Each row was made from one small tree. The marks that hang from a mark follow it in brackets, in the order of their numbers. Every link used is in the known rows. Write each row's tree.
In the rows, zero is written as 128.
Known rows:
K506[K119 K810 K833 K890[K746]]: [122  70 133 152 150 191 203 172 155 101 165 159 125 195 171 155 155 150
 102 128 112 127 173]
K312[K877]: [169 114 143  74 161 102  90  33 128  95 109 144 104 154 172 146 145 168
 161 137 180 130 133]
K312[K297[K119 K833[K506]] K877]: [117 128 140  92 167  50  89  29 113 109 103 150 100 174 114 156 136 144
 132 152 145 120 146]
K833[K506[K810 K890[K746]]]: [170  94 152 141 153 116 184 109 153  90 147 169 115 191 176 159 151 163
 104 114 146 117 164]
K810[K297[K119]]: [157 128 142  46 162  98 102 103 102 106 101 165 119 127 144 176 156 172
 124 117 177 131 119]
K810[K297[K119 K833]]: [112 124 141  49 161 104  95  85  83 108  96 167 119 142 118 177 151 169
 110 131 162 129 103]
K296[K833[K506[K890]]]: [148  94 152  95 142 151 215  98 125  97 121 169 129 192 179 170 145 165
  92 115 151 112 142]
K746[K119[K297] K890[K506[K810]]]: [150 119 134 125 154  60 160 205 130 110 127 147 105 128 158 156 145 122
 127 128 147 123 134]
K890[K506[K119 K833] K746]: [147  99 143 165 141 140 183 180 121  96 146 152 122 214 120 147 155 174
 138 110 124 133 144]
K890[K506[K810 K833] K746]: [154 100 141 160 143 140 154 156 145  70 155 157 107 221 152 145 154 167
 121 125 127 129 146]
K890[K746[K119[K297[K833[K506[K810]]]]]]: [111 140 145 147 170  59 113 130 118  94 128 159  91 186 100 160 135 134
 112 123 133 126 148]
K810[K297[K119 K833[K506[K890[K746]]]]]: [117 108 145 113 167  95 172  98  95 112 112 170 130 163 116 179 157 170
  95 113 138 122 133]
K297[K119 K833]: [111 117 137  64 138  98 101  58  84 109  98 169 114 171 101 172 143 168
 120 122 171 127 111]
K506[K119[K297] K810 K833 K890[K746]]: [128  82 129 154 173 188 185 207 156  95 150 139 114 183 170 150 162 148
 115 126 101 128 176]
K833[K506]: [185 127 165  83 146  89 138  89 128 102 115 165 113 181 159 158 146 173
 133 119 177 120 134]
K506[K119[K297] K810]: [154 110 138  94 162 127 122 170 146  96 128 155  96 164 162 154 153 151
 122 127 139 125 151]
K833[K506[K119]]: [163 114 161  95 141  93 174 128 132 119 128 171 118 184 143 160 146 165
 119 116 156 119 146]
K119[K297[K833[K506[K810 K890[K746]]]]]: [133 103 147 147 173 123 157 123 135  86 126 152 103 196 153 155 154 155
 107 126 120 116 152]
K833[K506[K890]]: [179 102 159  95 144 114 191  96 136 114 120 163 125 170 188 162 154 169
 117 124 164 115 141]
K746[K119[K297] K890]: [156 137 143  76 172  80 128 162 100 119 100 134 116  96 145 162 139 128
 164 116 183 131 127]

Write each row's tree:
[129 106 136 144 154 147 178 135 116 113 139 145 130 161 147 162 146 148
 134 120 147 137 147]  K506[K833 K890[K746[K119]]]
[106 105 145 121 168  93 116  82 158 106 142 155  93 190 155 142 134 127
 105 173 107 116 171]  K312[K297[K833[K506[K119 K810]]] K877]
[100 102 143 160 147  90 181 101 126 113 148 174 114 186 131 168 135 134
  85 129 129 121 153]  K297[K833[K506[K810 K890[K746[K119]]]]]
[130 111 140 123 148 115 141 160 102 103 107 145 105 188 115 150 156 169
 133 129 124 124 115]  K890[K506[K119[K297[K833]]]]
[148 122 148  69 157  65 138 130 143 105 126 187 109 159 158 177 154 154
  76 128 150 117 146]  K833[K506[K810[K297[K119]]]]
[102  79 139 136 165 121 168  90 166 117 147 152 104 180 183 145 142 125
  90 178  92 111 177]  K312[K297[K833[K506[K119 K810 K890]]] K877]
[170 128 156  97 161  91 154 161 133 112 112 153 107 174 141 155 154 163
 133 115 147 120 149]  K833[K506[K119[K297]]]
[115  94 156  96 158 137 204 140 122 132 124 168 133 160 170 168 158 159
  82 144 119 115 133]  K810[K297[K833[K506[K119 K890]]]]
[115 119 141 164 181  75 135  47 115 113 129 133 110 155 128 151 130 128
 143 148 129 128 160]  K312[K297[K833[K506[K890[K746[K119]]]]] K877]
[122  92 144 123 171 115 137  51 162 101 135 146 100 177 197 143 142 131
 104 181 113 112 163]  K312[K297[K833[K506[K810 K890]]] K877]
[141 111 153 101 163 121 164 109 119 110  98 145 114 175 162 157 157 163
 119 137 138 114 128]  K119[K297[K833[K506[K890]]]]
[100 112 140 127 155  89 173 137 139 122 125 160 104 165 156 165 144 124
  82 150 118 114 146]  K746[K119[K297[K833[K506[K810 K890]]]]]
[118 100 137 130 133  99 200 205 142 121 154 160 122 160 168 156 142 117
 102 144 133 123 141]  K746[K119 K890[K506[K810 K833]]]
[ 98  85 136 104 130  90 187  89 135 121 127 188 117 193 144 176 149 147
  59 139 129 109 144]  K297[K119 K833[K506[K810 K890]]]
[145  78 148 121 135 125 222 152 170 121 152 180 119 185 190 162 154 147
  77 132 124 109 169]  K833[K506[K119 K810 K890]]
[141 101 132 143 152 114 156 113 130 102 149 162 114 150 155 166 140 142
 114 115 154 132 155]  K506[K810 K890[K746[K119]]]
[121 146 139 123 175  94  76 106  77  94 103 137 101 154  84 159 136 153
 160 111 161 141 122]  K890[K746[K119[K297[K833]]]]
[120  91 141 100 140 165 161 168 157 106 152 167 114 194 172 154 149 146
  99 144 127 126 157]  K506[K119 K810 K833]
